Each row comes from the steps of one path. Every step used is in the known rows, and no mark comes twice. Write the path behind each row, first mark first.
In the rows, 128 means zero.
Known rows
L/D/S: [126 143  92 158 127 158 168 153 103 143 159 126 136 183 134 127 104 114
 118 137 184 124 123  99 153]
J/D/Z/F/C: [129 144 133 123 145  85 146 167 171 142 161  84 204 138 120  99  79 136
 131  92 171 137 140 128 164]
C/D/W: [177 107  89 132 114 168 155 150 146 115  67 124  85 176 143 107  65 116
 121 136 163 127 108 143 146]
L/D: [ 80 140  85 137 126 178 159 136 112 137 158 132 133 167 123 123  91 137
 117 147 169 128 121 127 148]
L/D/S/F: [133 132 110 149 137 153 171 156 110 145 164 128 127 186 124 118 113 102
 128 111 171 143 130  97 152]
C/D/S/F/W: [205 104 125 142 121 160 180 175 135 122  86 128  85 185 142 102 105  80
 162 107 199 142 113 108 163]
S/F/W: [151 117 108 104 149 162 178 131 182 133 123 124 113 159 137 122 123 103
 147 134 100 158  95 140 159]
D/Z/F/J: [143 143 113 120 141  86 180 146 184 155 117 105 222 143 144 117  77 133
 152 123 160 110 137 123 194]
Z/F: [ 75 121 104 142 132 137 171 145 178 137 117 143 143 135 141 110 120 124
 143  86 118 127 106 139 159]
L/D/Z/F/J: [101 152 112 123 132 131 155 136 147 162 163 129 196 159 124 113  67 137
 136 129 184 119 156 125 189]
F/J/D/Z: [144 164 118 107 168  99 147 117 128 151 129  93 231 162 124 129  77 142
 109 175 194 119 130 107 170]
D/Z/F: [141 129 100 132 129  96 190 167 194 151 121 105 196 138 145 110  81 132
 155  98 147 120 131 131 181]
L/F/J: [ 81 222 119 119 149 166 149 106 111 119  92 182 169 139 123 122 104 128
 110 213 178 119  80 120 153]
C/D: [142 103 102 136 111 173 176 163 120 112  77 130  92 169 137 103  85 119
 151 122 205 129 107 129 144]
F/C/D/Z: [173 123 159 108 107  98 167 150 136  75 118  64 132 150 145 123  82 118
 178 145 216  96 101 119 160]
L/F/W: [ 98 222  97 117 130 205 148 124 159 120 100 187 130 130 137 122 100 120
 117 219 145 128  66 150 163]
P/D/Z/F/W: [163 118  86 137 108 144 159 185 121 137  73 106 107 158 144 121  92 127
 157 110 170 139 144 159 181]
Z/F/L/D: [ 59 173 104 133 133 134 148 137 157 145 147 126 147 128 126 122 116 134
 150  89 143 133 126 147 157]
L/D/S/F/W: [144 140 108 140 135 163 164 148 126 148 166 131 126 184 129 122 110 100
 130 131 163 141 129 106 165]
L/F/C: [ 85 211 143 119 126 147 151 124 122  79 117 150 133 124 128 124 112 120
 133 192 172 113  64 126 137]
J/D/Z: [145 142  97 129 148 107 160 172 150 152 148  84 200 153 121 104  71 142
 113 118 175 143 134 124 151]
S/F/P/D/W: [178 108  83 106 135 135 167 144 117  80  85 143  61 190 146 118 139 110
 162 105 101 153 112 152 143]
J/D/S/F/P: [170 137 109 139 158 108 159 170 125 122 146 114 145 182 129 104 128 106
 123  92 156 153 120 104 140]
L/F/C/D: [ 97 201 157 117 116 159 145 134 114  74 102 159 112 131 123 109 101 113
 145 178 206 117  73 128 141]
P/F/C/D/Z: [167 105 157 133 105 136 165 154  98  70 108 141  83 149 137 120 119 122
 178 155 191 126 142 153 165]
D/W: [166 129  55 131 137 145 158 126 171 130  94 105 124 165 155 139  82 129
  85 169  79 124  87 148 137]
S/F/C/D: [150  98 169 104 134 117 174 142 139  88 125  95  96 159 124 108 123  94
 174  95 160 145 102 120 138]

Write each row's path
[164 133 140 139 158  99 155 170 128 127 161  84 154 170 119 109 123 100
 119  92 167 154 119  96 136]  J/D/S/F/C
[196 118 140 143 145  93 194 164 130 108 133  84 127 175 148 132 147  79
 152 108 152 131  94  82 142]  D/S/F/C
[ 99 144 103 133 123 138 162 153 153 157 165 128 177 155 123 108  71 135
 139 112 174 125 153 129 181]  L/D/Z/F
[109 149  95 124 119 132 159 146 150 135 162 142 169 163 134 109  79 139
 152 118 171 115 149 135 186]  L/D/Z/F/P
[194 125 122 145 161 107 193 149 123 136 116 106 152 185 145 131 140  84
 138 123 156 136 106  78 153]  D/S/F/J
[ 79 145 132 123 156 116 139 118 165 151 129 140 193 143 125 110 110 130
 125 105 147 126 127 128 176]  Z/F/J/D
[180 111  75 170 114 153 173 194  54 120  65 101  66 185 148 137 128 109
 135 118 185 142 119 119 140]  P/D/S
[153 140 100 156 152 121 158 176 122 143 146  96 162 171 130 113 111 117
 101 112 173 145 115  99 136]  J/D/S
[ 99 117 162 123 113 115 154 141 170  98 120 119 124 133 138 107 112 113
 173  84 165 110 106 137 166]  Z/F/C/D
[170 111  56 145 114 169 145 162  88 119  52 103  57 179 145 138  95 128
 105 140 128 144 116 163 136]  P/D/W
[142 161 105 109 171 118 126  96 132 146 118 103 200 171 127 135  80 138
  80 188 152 122 116 121 157]  F/J/D/W
[170 112  72 144 109 140 174 192  82 128  67  88 104 168 141 127  89 134
 146 123 188 140 137 144 156]  P/D/Z
[117 202  76 125 134 125 158 146 114 142 157  73 167 143 126 144  88 149
 145 150 187 130 131 134 146]  F/L/D/Z
[126 130 127 136 150 153 147 122  83 117 113 171 133 159 121 125 127 141
 124 178 167 144 151 147 164]  P/F/J/D
[ 76 172  97 132 135 131 137 132 169 147 145 124 145 133 128 124 107 133
 136  95 122 134 128 154 158]  Z/F/L/D/W
[172 121 147 110 111 116 147 128 140  69 106  74 101 158 148 130  86 114
 149 158 175  99  88 133 145]  F/C/D/W
[188 138  50 114 104 124 170 159  85  61  67 136  85 190 172 134 120 142
 178 148 163 108 114 155 165]  F/P/D/Z
[110 127  84 127 111 133 156 147 135  88  87 170  90 160 158 115 139 130
 174  87 125 119 115 161 170]  Z/F/P/D
[122 119 164 134 115 105 158 149 166  99 122 116 125 140 144 109 120 101
 173  80 171 109 108 123 168]  Z/F/C/D/S
[109 150 103 124 121 149 154 145 171 160 169 130 176 154 130 112  66 134
 140 132 167 121 149 138 194]  L/D/Z/F/W
[189 111 110 156 149 117 203 173 131 133 119 105 126 180 145 125 144  82
 140  99 141 144 101  85 140]  D/S/F
[151 161 120 127 172 108 147 118 107 146 127 102 205 176 130 134 104 126
 101 171 192 119 116  91 160]  F/J/D/S
[136 149 110 122 146 111 145 165 190 161 154 101 203 144 125  97  73 135
 122 106 157 143 140 138 178]  J/D/Z/F/W
[151 131 129 146 151 143 151 132  79 119 113 167 134 166 127 127 134 128
 125 173 174 142 153 135 166]  P/F/J/D/S
[126 129  78 125 114 131 146 141 148  90  81 167  87 164 161 115 130 128
 159  94 104 119 115 170 170]  Z/F/P/D/W
[179 111  93 106 132 120 181 157 113  84  91 135  83 185 143 113 136 114
 183  94 129 152 121 143 152]  S/F/P/D/Z
[131 124 117 137 141 158 164 116  85 111  96 174 121 158 135 137 134 136
 137 191 157 131 139 146 166]  P/F/J
[126 141 111 132 147 101 152 174 173 159 153 100 205 144 118  93  78 140
 122  86 164 146 144 130 164]  J/D/Z/F
[109 212  81 121 114 178 148 141  80  64  67 209  81 158 142 116 127 129
 146 180 168 125  83 153 146]  L/F/P/D
[179 121 160 127 109 106 167 151 115  69 116  73 104 163 151 130 110 101
 169 143 216  97  89 102 148]  F/C/D/S
[103 146 124 124 119 122 156 146 153 141 176 113 179 150 125 113  73 134
 149 118 181 117 148 127 182]  L/D/Z/F/C
[121 203 160 127 117 150 151 143 111  75 103 155 114 139 129 112 108 104
 145 175 211 114  75 116 144]  L/F/C/D/S
[194 117 123 147 125 142 182 182 112 117  89 111  89 180 133 105 111  86
 165  89 211 145 119 102 144]  C/D/S/F/L
[138 134 131 141 134 135 165 149 110 127 174 113 127 182 125 123 115  99
 137 119 178 133 127  96 153]  L/D/S/F/C
[162 115 129 125 117 127 171 164 155 134  85 124 155 160 135  92  62 119
 169 103 221 118 143 126 185]  C/D/Z/F/J
[118 160 116 111 169 121 141 106 112 143 126 107 203 164 123 132  95 140
 101 178 181 122 115 109 157]  F/J/D
